What can hang from each mark:
vikop: mele
vege: mele zeko
mele: gibig mokil muko reto vikop
mokil: mele
reto: mele
zeko: gibig vege vikop
muko: mele

In the rows, zero is written as 128.
Known rows, with every way that one mark hangs from another:
(vikop (mele gibig mokil muko reto)): [107 145 142 145 133 135 136 151 128  93  90  93 173 109 135 104 184 146
 163 129 119]
(muko (mele reto)): [ 70 198 139 146 170  99 109 164 188 107  86 106 148 137  84 150 171 173
  87 155 136]
(zeko gibig (vege mele) vikop): [101 193 144 138 122 127 110 183 129 120  74 122 133 110 154 156 148 177
  99 172  83]
(mokil mele): [101 171 127 160 185 124  87 145 167 108  85  94 135 117  65 158 147 164
  68 169 151]
(vege (mele mokil muko) (zeko vikop)): [140 126 166 158 154 100 115 167  97 119 106 127 165  97 125 123 166 135
 125 173  98]
(vege (mele muko vikop) zeko): [132 148 160 150 150 127 112 141 109 105  99 121 167 118 110 121 144 162
 117 160 136]
(vikop (mele gibig)): [104 178 137 156 150 146 116 144 140  92  92  83 130 105  85 149 159 182
  94 154 129]
(mele gibig): [ 89 172 139 156 181 132 116 138 147 119  79  99 135 118  89 142 161 175
  77 156 152]
(muko (mele gibig mokil reto vikop)): [ 91 156 149 141 140 127 141 183 151 105  84  85 198 128 125 110 189 176
 121 164 128]
(mele reto): [ 70 173 129 158 188 103 112 141 177 124  97 108 144 142  90 159 174 159
  90 142 147]
(vege (mele mokil vikop) (zeko gibig)): [109 150 165 170 168 119 109 164 106  91  90  96 185 100 119 117 157 162
 104 194  83]
(zeko gibig vege (vikop (mele muko reto))): [ 99 179 137 130  89 137 127 173 133 113  93 139 127 124 177 148 155 173
 169 125  89]
(vikop mele): [103 186 124 169 167 128 110 134 160  96 107  99 127 116  66 174 161 176
  73 161 133]
(zeko vikop): [102 155 135 167 173 118 116 146 156 140 106 128 117 130  89 181 161 173
  68 163 143]
(vege (mele gibig mokil muko) (zeko vikop)): [142 119 174 145 136 120 122 175  78 115  91 116 167  86 145  99 167 140
 146 166  93]
(vege (mele mokil) (zeko vikop)): [127 134 160 162 173  89 111 181 110 120 112 107 164  97 104 148 173 146
  97 191  83]
(muko mele): [ 87 203 140 157 179 111 106 153 176 105  83 109 134 122  64 160 160 182
  54 172 144]
(reto (mele mokil)): [100 159 135 157 188  85 113 152 153  99 106  86 171 108  92 135 195 158
  76 180 116]
(reto (mele gibig mokil muko vikop)): [129 125 150 137 130 136 138 148 113  97  94  98 194 110 145  84 184 166
 133 155 134]
(mele mokil vikop): [109 145 130 176 188 121 138 142 149 123 104 107 179 131  94 151 179 166
  70 180 154]

Rows:
[119 184 138 121 120 146 133 179 119 110  75  92 179 120 148 129 162 189
 104 167 133] => (zeko (vege (mele gibig vikop)))
[ 87 187 137 148 146 122 120 173 143 138  83 137 114 121 141 174 153 183
  91 165 110] => (zeko gibig vege vikop)
[105 153 134 159 151 115 130 143 148  98 104 107 170 119 117 128 186 138
 142 137 122] => (vikop (mele mokil muko reto))
[111 131 142 130 116 165 113 152 136 107  75 100 170 135 137  96 149 165
 158 128 159] => (mokil (mele gibig muko reto vikop))
[136 142 146 158 142 139 132 139 120 105  87 116 198 117 128 110 168 148
 105 167 139] => (vege (mele mokil muko vikop))
[102 146 162 154 122 125 106 158 119 103 110 133 117 111 136 139 144 166
 174 131  79] => (vege (zeko gibig (vikop (mele muko reto))))
[102 179 139 110 109 136 134 190 131 114  79  87 194 137 167 118 174 179
 136 146 123] => (zeko (vege (mele gibig reto vikop)))
[108 163 149 151 149 136 140 174 138 102  79  91 184 114 106 119 177 184
  88 182 139] => (muko (mele gibig mokil vikop))
[127 133 141 150 147 117 132 138 132 103 108 114 190 119 126 107 184 162
 112 163 138] => (reto (mele mokil muko vikop))
[127 136 164 172 139 122 116 158  98 100 108 132 132  84 128 135 152 154
 147 165  72] => (vege (zeko gibig (vikop (mele mokil muko))))
[ 97 140 145 138 132 154 137 137 136 121  84 120 166 144 143 106 163 170
 146 120 166] => (mele gibig muko reto vikop)
[111 120 166 140 146  95 117 200 102 117 103  87 181 102 143 113 185 143
 149 167  70] => (vege (mele gibig mokil reto) (zeko vikop))
[125 155 130 130 107 108 147 185 131 124 113 128 165 122 168 149 194 148
 166 139 101] => (zeko vege (vikop (mele mokil muko reto)))
[123 144 167 145 145 121 105 178 101 116  97  99 137  98 113 135 152 169
 110 170  93] => (vege (mele gibig) (zeko vikop))
[ 85 149 137 144 150 141 133 151 149 122  93  97 167 145 119 131 169 181
 118 138 154] => (mele gibig reto vikop)
[129 136 143 141 126 177 111 141 125 103  73 107 157 121 118 106 136 174
 125 144 169] => (mokil (mele gibig muko vikop))
[127 145 135 153 143 157 105 133 145 110  86 121 155 130  99 130 137 168
 104 152 170] => (mokil (mele muko vikop))
[114 141 149 137 152 116 122 146 122  96  85  96 175  96 132  87 188 152
 125 153 125] => (reto (mele gibig mokil muko))
[121 153 145 111 100 136 152 187 107 111  73 102 221 124 199  82 188 149
 172 143 122] => (zeko (vege (mele gibig mokil muko reto vikop)))
[106 151 141 136 141 137 121 152 134  98 100  82 164 120 113 121 170 198
  96 158 136] => (reto (mele gibig vikop))
[102 166 164 163 160 132  98 155 114  93  89 103 156 110 106 131 135 180
  99 180  97] => (vege (mele vikop) (zeko gibig))
[121 136 140 171 168 130 141 128 135 123  94 130 179 129 114 127 173 155
 101 159 166] => (mele mokil muko vikop)
[121 142 172 165 150 130 115 151  95  91  82 119 185  98 139  95 148 151
 133 175  94] => (vege (mele mokil muko vikop) (zeko gibig))
[104 123 146 146 140 140 149 146 126 120  85 113 195 134 153  94 185 151
 153 134 153] => (mele gibig mokil muko reto vikop)
[122 153 142 121 110 100 137 193 125 132  91 130 186 124 186 124 190 134
 156 148  99] => (zeko (vege (mele mokil muko reto)) vikop)
